What can hang from each mark
K: T
Z: Q
T: K
L: Q
J: C Q T
Q: J L V X Y Z
C: J
Y: Q
V: Q
X: Q

Each row was made from one small tree. The marks that hang from a mark follow it in brackets, in alphabetical order. Every link used is in the known rows. Write each row's tree.
Known rows
Q(L V): -23, -19, 33, 15, 6, 13, -20, 7, -2, -23, -3, -20, 6, 9, 19, 27, -3, 27, -14, -19, 0, 0, -20, -25, -29
J(Q(V X Y) T(K)): -26, 27, 22, 33, 29, -27, 1, 48, -5, -84, -2, -35, 34, -11, 40, -31, -24, 49, -2, -74, -65, 7, -31, -1, -5
X(Q(L Z)): 6, -22, 15, -5, 24, 3, -17, -2, 2, -12, 27, -15, 28, 5, -11, 22, -7, 19, -18, -20, 4, -15, 32, -18, -13
Q(X Z): 10, -4, 4, 1, 22, -8, -13, 3, 4, -38, 17, -39, 16, 18, -18, -6, -11, 26, 11, -22, -33, 25, -4, -2, -17
Q(L Y): -9, -25, 32, 4, 1, 13, -6, 6, -15, 7, 2, -16, 18, 13, -4, 24, 2, 32, -40, -46, 0, 14, -3, -7, -17
J(C): -14, 21, -1, 7, 5, -2, 10, -1, 7, 1, 18, 20, 8, 1, 21, -6, 3, -12, -12, -27, -15, -2, 14, 0, 14
J(C Q): -19, 21, -15, 17, 14, -7, 4, 11, 8, -13, 20, 27, 14, 3, 37, -17, -5, -7, -4, -25, -4, -20, 22, -5, 18
C(J(Q(V Y Z) T)): -46, -9, 7, 25, 26, -12, -10, 44, -8, -73, -10, -23, 29, 19, -4, 3, -17, 44, -5, -45, -43, 9, -19, 4, -26
L(Q(V Y)): -15, 6, 49, 3, -6, 12, -12, 27, -13, -36, -24, -35, 7, 10, 21, 31, -9, 30, -10, -39, -37, -9, -52, -5, -11
Q(J L V X Z): -22, -31, 54, 21, 35, 27, -40, 21, 0, -54, 23, -53, 48, 34, -13, 31, -15, 76, -14, -34, -45, 29, -39, -25, -58
J(C Q(L V) T(K)): -51, 14, 16, 49, 37, -6, 7, 38, 12, -64, 5, 20, 43, -14, 83, -25, -11, 23, -33, -68, -26, -6, 12, -26, -2
L(Q(J Y)): -5, -12, 51, 2, 2, 39, -3, 35, -10, -5, -12, -14, 40, 13, 0, 29, -9, 39, -32, -27, -32, 2, -37, 7, -8
Q(J V Y Z): -21, -2, 41, 10, 11, 9, -24, 23, -18, -36, 20, -27, 37, 36, -33, 30, -4, 66, -11, -25, -65, 27, -35, -3, -36
V(Q(J(C) X)): 2, 12, 32, 17, 29, 22, -13, 15, 0, -8, 61, 0, 42, 7, 1, 3, -12, 19, -9, -47, -33, -27, 5, 2, 18
K(T): -21, 20, 2, 6, -3, 4, 25, 18, 2, -36, -17, -7, 0, -9, -10, -5, -3, -4, -18, -11, 19, 14, -23, 16, -7
Z(Q(L Y)): -7, -30, 34, -11, 12, 10, 4, 17, -6, 13, 3, -14, 12, -7, -6, 27, -7, 32, -29, -29, -13, -15, 12, 8, -5
X(Q(V Y)): -9, 21, 32, -9, -1, -13, -12, 13, -12, -18, 19, -23, 2, -6, -7, 26, -9, 20, -3, -27, -32, -37, -19, -2, 2
C(J(T)): -29, -14, -4, 10, 12, 7, 13, 23, 9, -16, -22, 2, 13, -9, 4, -6, -5, -5, -14, -9, -1, 5, -3, 15, -5
C(J(Q T(K))): -30, -2, -6, 23, 22, -10, 21, 49, 6, -52, -39, 12, 34, -21, 29, -37, -18, 13, -11, -22, -9, 14, 12, 2, 3
X(Q(J(T) V Y Z)): -21, 5, 35, 17, 31, -4, -15, 31, -4, -43, 44, -16, 48, 3, -16, 21, -14, 46, -16, -37, -65, -23, -15, 8, -17
Q(L X): -3, -26, 25, 7, 18, 17, -13, 4, 2, -14, 7, -37, 17, 6, 5, 10, -10, 29, -17, -36, 3, 13, -12, -12, -21
L(Q(J V Z)): -14, -10, 47, 12, 19, 31, -25, 33, 3, -55, -9, -27, 38, 24, 5, 33, -12, 50, -3, -4, -50, 8, -44, -17, -32
Q(J X Y Z): -1, -11, 34, 3, 22, 10, -17, 20, -10, -29, 29, -44, 48, 33, -45, 13, -12, 67, -14, -43, -62, 39, -26, 8, -30
Y(Q(J)): -15, -2, 19, 11, 12, 23, 6, 13, 2, -3, 14, 10, 15, 0, -3, 11, -24, -8, -12, -3, -7, -10, 8, 4, -11
L(Q(J(T) V Y)): -31, -4, 56, 26, 16, 33, -6, 47, -3, -40, -7, -18, 40, 0, 29, 29, -13, 42, -28, -40, -51, -12, -61, 8, -15
Y(Q(J(C) X Z)): -21, 15, 21, 17, 42, 13, 3, 12, 12, -42, 46, -12, 39, 19, -3, 0, -32, 3, -15, -50, -56, 14, 16, 4, -14
X(Q): 11, 11, 2, -13, 4, -10, -1, 3, 5, 3, 19, 1, 3, -18, -2, 6, -7, -10, 3, 1, 3, -37, 17, 0, 16
C(J(Q(V Y) T)): -52, -4, 13, 26, 14, -9, -3, 47, -6, -51, -18, -14, 17, 0, 15, 4, -15, 31, -9, -41, -24, -9, -29, 8, -14

Which tree is each row?
-15, 25, 33, -4, 8, 10, 4, 21, -2, 14, 50, 16, 42, -2, -7, 18, -5, 20, -40, -46, -40, -25, 10, 12, 18  X(Q(J(C) Y))
-14, -23, 36, 15, 29, 6, -33, 8, 1, -60, 12, -59, 22, 26, -1, 23, -12, 53, -1, -43, -33, 23, -26, -25, -46  Q(L V X Z)
20, -33, 42, 7, 29, 9, -30, 4, -24, -24, 41, -52, 38, 29, -30, 25, -12, 54, -21, -82, -25, -1, 9, -9, -15  V(Q(L X Y Z))
0, 6, 31, 12, 25, 11, -16, 12, -22, -6, 64, 9, 55, 30, -28, 19, -2, 36, -30, -62, -53, -7, 25, 5, 9  V(Q(J(C) Y Z))
-28, 18, 19, 18, 41, 3, 35, 45, 21, -16, 20, 38, 54, -37, 39, -27, -14, 11, -32, -24, -64, -6, 31, 19, 23  Z(Q(J(C T(K))))
-8, -8, 55, 12, 32, 31, -30, 38, 7, -75, 0, -58, 43, 26, 2, 28, -23, 62, 3, -23, -64, 14, -62, -11, -37  L(Q(J V X Z))
-33, -14, 33, 18, 11, 14, -8, 6, 0, -29, -3, -16, -5, 0, 28, 30, -23, -6, -14, -29, 5, -15, -1, -19, -29  Y(Q(L V))
-32, -2, 46, 14, 34, 20, -25, 18, 7, -35, 51, -2, 55, 16, 8, 37, -8, 43, -34, -40, -40, -15, 8, -28, -24  X(Q(J(C) L V Z))
-32, 2, 30, 36, 51, 6, -9, 27, 11, -78, 34, -35, 31, 7, 7, 4, -41, 19, 2, -39, -64, -1, -20, 4, -36  Y(Q(J(T) V X Z))
-22, -24, 37, -1, 17, 11, -10, 20, 7, -17, -2, -20, 1, -12, 19, 31, -12, 28, -3, -1, -13, -27, -6, -12, -17  Z(Q(L V))
6, 10, 40, 13, 35, 12, -19, 17, -16, -24, 71, -21, 61, 32, -30, 14, -12, 51, -21, -83, -69, -1, 8, 8, 6  V(Q(J(C) X Y Z))
-26, -32, 64, 7, 33, 30, -21, 38, 10, -32, 18, -43, 31, -4, 5, 36, -22, 63, -6, -11, -38, -14, -31, -8, -33  Z(Q(J L V X))
-28, -2, 42, 28, 38, 4, -18, 33, -5, -66, 33, -49, 49, 20, -15, 11, -16, 68, -10, -59, -85, 21, -51, 10, -37  Q(J(T) V X Y Z)
-31, 21, -22, 34, 29, -9, 16, 18, 18, -21, 27, 38, 21, -15, 57, -32, -7, -18, -11, -39, -6, -33, 26, 6, 24  J(C Q T)
-29, -6, 4, 21, 21, 9, -2, 10, 9, -9, 19, 23, 25, 4, 44, -2, -3, 8, -27, -42, 15, -15, 27, -20, 2  J(C Q(L))
-20, 6, 21, -3, 23, 17, 12, 25, 15, 13, 32, 25, 29, -11, 8, 8, -8, 11, -18, 0, -39, -22, 19, 17, 15  Z(Q(J(C)))
-11, -28, 14, 11, 24, 11, -3, -3, 0, -25, 10, -13, 12, 13, 0, 16, -21, -4, -23, -33, 3, 8, 36, -15, -30  Y(Q(L Z))
-32, -40, 25, 7, 5, 16, -8, 34, -13, -14, -25, -15, 27, 19, -6, 20, -10, 43, -33, -43, 15, 11, -4, -8, -21  C(J(Q(L Y)))
-53, 29, 32, 42, 44, 12, 9, 28, 21, -56, 42, -5, 29, -11, 46, -2, -36, -7, -16, -60, -59, -21, -17, 9, -9  Y(Q(J(C T) V X))
-19, 16, -19, 33, 52, -21, 3, 18, 22, -61, 43, -3, 37, 6, 37, -38, -19, 10, 0, -62, -42, -9, 21, 5, 7  J(C Q(X Z) T)
-13, 6, 15, 34, 36, 21, 3, 18, 4, 5, 60, 40, 46, -10, 23, -4, -5, -4, -24, -42, -21, -43, 25, 12, 28  V(Q(J(C T)))
-32, 13, 31, 34, 24, 6, 5, 40, 2, -49, -5, 4, 43, -15, 28, -13, -10, 36, -17, -15, -53, 17, -26, -5, -16  Q(J(T(K)) V)
-38, 35, -6, 44, 42, -31, 7, 35, 10, -86, 14, 16, 45, -2, 58, -41, -15, 20, -5, -53, -62, 7, 19, -16, 2  J(C Q(V Z) T(K))
-21, -22, 40, 11, 14, 6, -27, 9, -18, -38, 7, -39, 23, 34, -12, 35, -1, 58, -27, -52, -34, 25, -19, -18, -42  Q(L V Y Z)
-40, 0, 28, 28, 26, -2, -21, 18, -9, -52, 28, -11, 35, 34, 24, 18, -6, 52, -30, -78, -39, 4, 1, -24, -23  J(C Q(L V Y Z))
-30, -25, 56, 24, 41, 29, -26, 19, 3, -65, 27, -51, 36, 27, -5, 34, -35, 44, -16, -43, -41, 15, -19, -21, -58  Y(Q(J L V X Z))
13, -39, 60, 12, 37, 30, -36, 17, -25, -21, 55, -46, 65, 37, -43, 36, -14, 76, -31, -73, -37, 7, -2, -8, -23  V(Q(J L X Y Z))
-54, -4, 48, 45, 45, 29, -11, 29, 17, -43, 39, -15, 52, 1, 45, 12, -12, 42, -39, -67, -44, -2, -33, -10, -24  Q(J(C T) L V X)
-2, 15, 13, -3, 16, -18, -22, 6, 2, -43, 24, -23, 9, 6, -11, 19, -11, 16, 16, -4, -31, -24, 1, -13, -10  X(Q(V Z))
-15, -40, 31, 30, 52, 28, -17, 19, 12, -40, 35, -31, 61, 13, -2, 4, -14, 55, -33, -44, -29, 25, -9, -3, -39  Q(J(T) L X Z)
-19, -19, 37, 19, 42, 29, -16, 12, 10, -28, 44, -22, 62, 30, -2, 12, -9, 53, -37, -56, -41, 33, 2, -12, -31  Q(J(C) L X Z)
